Known rows, with every way that one mark hangs from another
q906[q503[q104 q715] q749]: [ -8.9  -2.3  13.1  45.3  40.1 -56.9  -4.9  45.0  -5.3   0.5 -13.3   5.0
   3.7   5.3 -25.5  -3.7   2.7   8.2 -29.3 -18.4  -2.0  24.2]
q503[q715 q906[q749]]: [ 13.1  -9.3  20.6  22.6  40.6 -24.9 -20.2  20.0  26.4  -0.8 -16.0   7.8
  -2.0   4.6  -9.0  25.6  20.2  10.2 -20.8 -18.8   4.2  21.4]
q906[q503]: [-10.0  13.9   6.1  15.3  35.0 -38.6  34.8  25.9  -4.5 -13.1 -17.9 -12.9
  -2.0  -7.5 -10.8  -4.3  19.7  17.9 -29.4 -19.0  -0.5  38.8]
q503[q906]: [  2.0  11.8   8.0   5.5  25.8 -25.8  24.6   8.2  33.2  -5.0 -22.0   2.6
  -1.4   0.8   9.2   3.8  30.0  12.9 -25.6 -18.6   0.3  26.7]
q749[q715[q503[q906]]]: [ -1.7  24.4  22.4  16.1  42.4 -12.2  18.2  -7.7  46.1   0.3 -20.4  13.3
 -25.8  10.6  -2.8  31.4  33.9  23.2 -27.3 -19.1   6.2  24.1]
q749[q715[q503[q104[q353] q906]]]: [-17.9  15.7  16.4  36.2  38.5 -28.6  31.0   0.9  63.6  34.5 -26.6  13.3
  -9.5   6.6  -5.1  11.4  26.8  31.7 -34.1 -15.9   2.7  12.3]
q503[q104[q652] q715 q906]: [ -3.4   1.5  11.9  28.6  21.0 -41.2   1.0  12.5  36.0  -3.5 -20.1  38.2
  -6.7  28.8  11.6  18.1  27.7   8.7 -29.2 -25.1 -10.7  -1.6]
q104[q353[q639]]: [-18.5   4.3   9.2   9.5  38.0 -32.1  -8.8  30.5  14.6  21.4 -19.0 -19.2
  26.1 -14.5   4.4   9.0  30.6  16.2 -31.3 -21.2  -1.9  39.8]
q906[q503[q104]]: [-17.8  18.5  -1.4  24.1  26.8 -55.7  38.9  32.4   1.3  -5.2 -20.6   0.5
   0.1   1.8 -11.3 -22.9  11.2  11.6 -34.0 -17.6  -6.1  27.1]
q353[q639]: [-10.4  16.7   7.7   5.2  32.7 -30.1 -12.0  26.5   7.6  -7.8 -16.2  -6.9
  16.6  -2.6   4.7  11.8  31.6   5.6 -28.9 -24.4  -2.8  38.7]
q715[q503[q104[q652] q906[q749]]]: [ -5.3   8.9  23.2  34.4  27.1 -51.7  -2.2  19.6  20.9  11.4 -17.8  35.9
 -11.1   9.1   9.9   5.2  14.9   1.4 -31.1 -10.7 -13.5  31.5]
q749[q715[q503[q104]]]: [-19.5  29.5  11.9  15.1  37.8 -29.4  27.2  10.4  43.1  -3.5 -22.0  22.0
 -13.9   6.6   2.6  14.0  23.1  22.9 -34.6 -24.0   6.0   7.0]
q104[q353 q652[q639]]: [ -2.8   7.0  -4.8  14.2  28.0 -27.8  29.3  29.1   4.5  23.5 -22.4 -16.7
  28.9  -4.1  34.7   6.2  33.2  11.3 -27.5 -28.3  -9.2  34.4]
q503[q104[q652] q906]: [ -5.6   8.2   6.6  18.0  13.1 -45.9  18.8  16.0  27.0   7.1 -23.1  30.3
   0.7  17.0  18.5  -4.2  27.4   4.7 -31.5 -22.0 -18.3  13.8]
q503[q104 q906]: [ -6.1  14.9   0.0  14.2  17.3 -41.0  25.6  12.9  41.0   2.1 -25.1  19.6
   2.7   7.9   8.8 -12.4  23.4   7.2 -29.0 -17.2  -8.1  13.9]
q906[q503[q104[q652]]]: [-17.8  15.6   5.5  27.4  20.6 -62.3  30.5  36.9 -14.2   2.8 -18.9  13.8
  -0.9  10.1   2.9 -11.4  16.3  10.4 -37.3 -22.7 -15.1  28.5]
q906[q503[q715] q749]: [  0.8  -7.0  17.4  36.5  50.2 -40.7 -12.5  39.4 -14.1  -7.4 -11.2 -10.6
  -4.5  -2.0 -25.0  16.2   9.0  12.9 -25.6 -18.7   4.3  34.8]
q104[q652]: [ -5.9   7.9   7.7  -4.2  26.6 -32.3  17.1  23.3  -1.1  -9.1 -18.6   5.5
   2.2  -4.7  21.6  16.8  29.3   9.9 -30.8 -28.6  -2.2  24.6]
q639[q652]: [ -7.7  15.2  -8.0 -10.5  24.5 -25.2  13.5  -9.2  13.6 -10.8 -18.6 -13.4
  11.3  -5.9  13.0 -11.2  27.0  12.4 -30.9 -30.6 -11.8  11.6]
q503[q104[q353 q652]]: [-20.9   1.0   2.4  11.9  22.0 -48.2  28.2  29.7  11.3  29.2 -24.4   7.8
  16.9  -6.4  22.6  -4.0  22.0  19.5 -36.6 -24.0  -6.6  12.8]
q503[q715 q906]: [  6.6   3.2  13.5  15.8  34.5 -18.3   2.6   7.6  43.1 -16.3 -18.7  12.2
 -11.3  13.5   1.4  25.0  30.1  16.7 -22.4 -23.8   5.1  10.0]

Rows
[  8.7  -3.5  24.9  21.6  42.2 -22.1  -9.8  20.8  14.7  30.5 -19.4  -1.5
  -0.4   0.9 -20.9  17.8  26.2  10.7 -24.7 -22.1  -0.7  22.9]  q503[q906[q749[q715]]]
[ -4.2  11.1  26.2  15.5  53.5 -20.8  -6.2  21.3  11.8   6.1 -15.0   0.8
 -13.4  -9.9  -9.4  30.2  18.9  17.0 -28.7 -21.0   9.6  30.0]  q906[q749[q715[q503]]]
[-19.9   8.7  -0.3  33.1  20.0 -42.3 -12.8  -4.7  37.1  41.5 -22.4  -3.3
  30.9  11.9  -0.2 -25.3  30.6   7.4 -34.6 -19.0 -32.9  20.3]  q503[q104[q353[q639[q652]]] q906]
[-14.4  13.2   1.8  34.9  34.1 -50.3  19.9  32.0  11.8 -18.1 -17.2   9.1
  -4.8  15.2 -13.7   1.4  13.8  15.4 -31.5 -22.8  -0.7  11.6]  q906[q503[q104 q715]]
[-11.4  10.7  27.0  31.1  39.8 -41.3 -12.3  31.8   3.3  17.7 -17.0  29.1
 -14.0   6.3   1.4  23.7  17.5  10.1 -35.1 -24.5  -2.5  18.2]  q906[q749[q715[q503[q104[q652]]]]]
[ -1.4   8.8   5.3  26.8  25.2 -35.5   6.1  13.3  54.4  -8.7 -21.0  30.6
  -3.0  21.6   0.8   9.2  24.3  12.5 -26.8 -22.2  -2.3  -1.4]  q503[q104 q715 q906]
[ -3.5 -18.3  14.1  44.5  38.9 -41.5 -12.4  31.0  44.5  35.6 -20.7  12.4
  16.4   1.1 -12.1   5.3  12.6  16.6 -27.5 -15.6   0.1  11.4]  q503[q104[q353] q715 q906[q749]]
[-12.5   5.6  15.9  41.0  40.0 -52.3   6.4  41.9 -13.7  29.3 -18.4  -1.5
   2.6   1.7 -35.0  -5.3   8.1  12.1 -33.3 -20.9  -5.5  26.8]  q906[q503[q104] q749[q715]]
[  5.2  -5.7  13.5  35.8  31.8 -41.3 -15.6  24.1  34.3   6.2 -17.7  23.3
   4.0  14.1 -11.2   9.1  13.2   4.3 -25.3 -19.8  -3.4   9.5]  q503[q104 q715 q906[q749]]
[-19.8  -9.2   8.8  40.9  38.1 -61.7  23.2  51.3 -10.8  37.9 -20.7 -18.2
  21.7 -18.4 -20.3 -25.0   0.8  17.3 -34.2 -10.4  -4.5  39.8]  q906[q503[q104[q353]] q749]
[-11.0  24.7  23.0  31.7  29.9 -32.2  11.6   0.8  39.7  10.7 -21.5  38.6
 -26.9  25.1   4.7  21.7  31.7  13.9 -34.4 -22.6  -9.8   9.4]  q749[q715[q503[q104[q652] q906]]]
[-18.3  -5.9  16.9  50.0  46.9 -52.9  12.1  50.6 -10.5  56.6 -22.2 -16.6
  16.6 -10.6 -38.0 -11.8   8.5  20.9 -35.4 -17.9  -2.3  28.1]  q906[q503[q104[q353]] q749[q715]]
[-19.9   8.6   0.4  11.7  33.3 -28.2 -23.3   1.3  12.2  23.3 -17.4 -27.0
  34.4  -8.9   5.0  -7.0  31.9  13.2 -33.5 -25.7 -18.0  29.8]  q104[q353[q639[q652]]]
[-16.0  -2.0  16.5  14.3  34.9 -36.6 -16.8  31.1  -3.1  26.9 -17.3  -9.1
  22.4  -9.3  12.6  18.1  35.4   9.8 -33.9 -24.4 -10.5  40.3]  q104[q353[q639] q652]
[-25.5  17.6  13.0  25.6  42.7 -29.8  35.2  16.3  46.6  22.1 -24.9   8.4
  -4.1  -4.6   3.0  10.5  21.8  33.9 -36.0 -20.1  10.3   8.5]  q749[q715[q503[q104[q353]]]]
[  0.5   0.7  18.7  34.3  34.0 -37.0  -3.8  25.2  21.8  38.3 -21.8  16.3
   4.6   7.4 -20.8   0.5  19.7   8.0 -28.8 -20.4  -7.0  12.5]  q503[q104 q906[q749[q715]]]
[-15.0  -3.1   1.3  22.8  36.3 -36.2  22.5  25.7  41.7  11.5 -22.4   9.9
  15.6  -3.1   7.8   7.6  17.6  26.9 -31.3 -24.4   6.8  -1.3]  q503[q104[q353] q715]
[ -8.9   5.3   7.4  18.7  25.3 -41.8   2.4  27.6  16.8 -12.4 -18.1  34.4
  -0.3  16.7  16.1  18.3  23.4  10.6 -31.7 -31.2  -3.7  -3.9]  q503[q104[q652] q715]
[ 10.9  10.5   3.8  41.0  14.9 -50.4   2.2  35.2   2.0  29.0 -20.8  12.8
  24.4  20.5  13.5 -14.3  22.8 -13.1 -25.1 -20.7 -25.2  33.5]  q503[q104[q652[q639]] q906[q749]]
[ -2.3   0.3  22.9  33.3  51.3 -35.8  -2.1  36.9 -25.2  23.5 -15.9 -19.7
  -4.1  -8.0 -36.4   9.0  15.0  15.9 -29.2 -22.9   0.6  38.9]  q906[q503 q749[q715]]
[ -0.8  13.8   0.4  49.2  23.2 -66.0  12.4  52.9 -36.3  18.7 -16.8  -2.7
  26.9  15.1  -0.2 -24.9  12.0  -9.7 -30.0 -21.5 -24.8  46.8]  q906[q503[q104[q652[q639]]] q749]
[ -6.5  -7.9  17.7  47.1  37.2 -61.2 -18.9  49.8 -24.6   6.2 -11.9  19.0
  -1.8  12.3 -16.9   7.5   5.4   6.4 -31.8 -22.1 -12.1  25.9]  q906[q503[q104[q652] q715] q749]
[-15.7 -14.5  13.3  52.3  47.6 -57.3   3.1  52.4   0.4  24.8 -16.8  -8.3
  14.9  -5.6 -26.8  -3.2   1.5  20.8 -31.3 -14.9   0.7  25.7]  q906[q503[q104[q353] q715] q749]
[-18.2  11.2  15.2  34.3  26.8 -45.7  31.1   6.4  45.8  22.1 -23.7  25.4
  -5.4   4.2  23.1   7.1  25.2  21.6 -35.6 -12.3  -8.5  24.7]  q715[q503[q104[q353 q652] q906]]
[-33.2  20.4   9.0  27.3  36.7 -46.2   1.2  25.6  34.4  16.2 -19.9   4.6
  14.7  -5.5  10.3  -0.1  21.6  15.8 -36.2 -12.9  -3.5  35.7]  q715[q503[q104[q353[q639]]]]
[-12.7  15.1  18.3  23.9  42.7 -38.3  -2.1  26.9  16.6  12.8 -17.7  15.9
  -7.0  -1.3  -9.0  13.1  12.1  15.3 -32.6 -20.2   4.2  17.3]  q906[q749[q715[q503[q104]]]]
[ -8.3  -8.5  12.5  35.3  28.8 -37.9   5.8  19.9  41.8  26.1 -23.1  25.4
   2.3  13.7  11.2  15.2  28.4  18.6 -31.5 -23.0  -7.8   0.1]  q503[q104[q353 q652] q715 q906]
[ -0.5   1.0   8.3  21.4  23.3 -46.5   4.5  29.1  21.6  18.7 -21.3  15.2
  10.1   0.1  -4.0 -17.0  13.4   1.7 -28.0 -14.4  -8.7  25.9]  q503[q104 q906[q749]]
[-26.0   2.7   9.8  25.6  24.1 -52.7 -13.7  38.3   5.7  35.9 -20.3   6.0
  30.8   0.0  13.8   2.4  27.0   7.3 -37.7 -22.7 -17.4  28.4]  q503[q104[q353[q639] q652]]
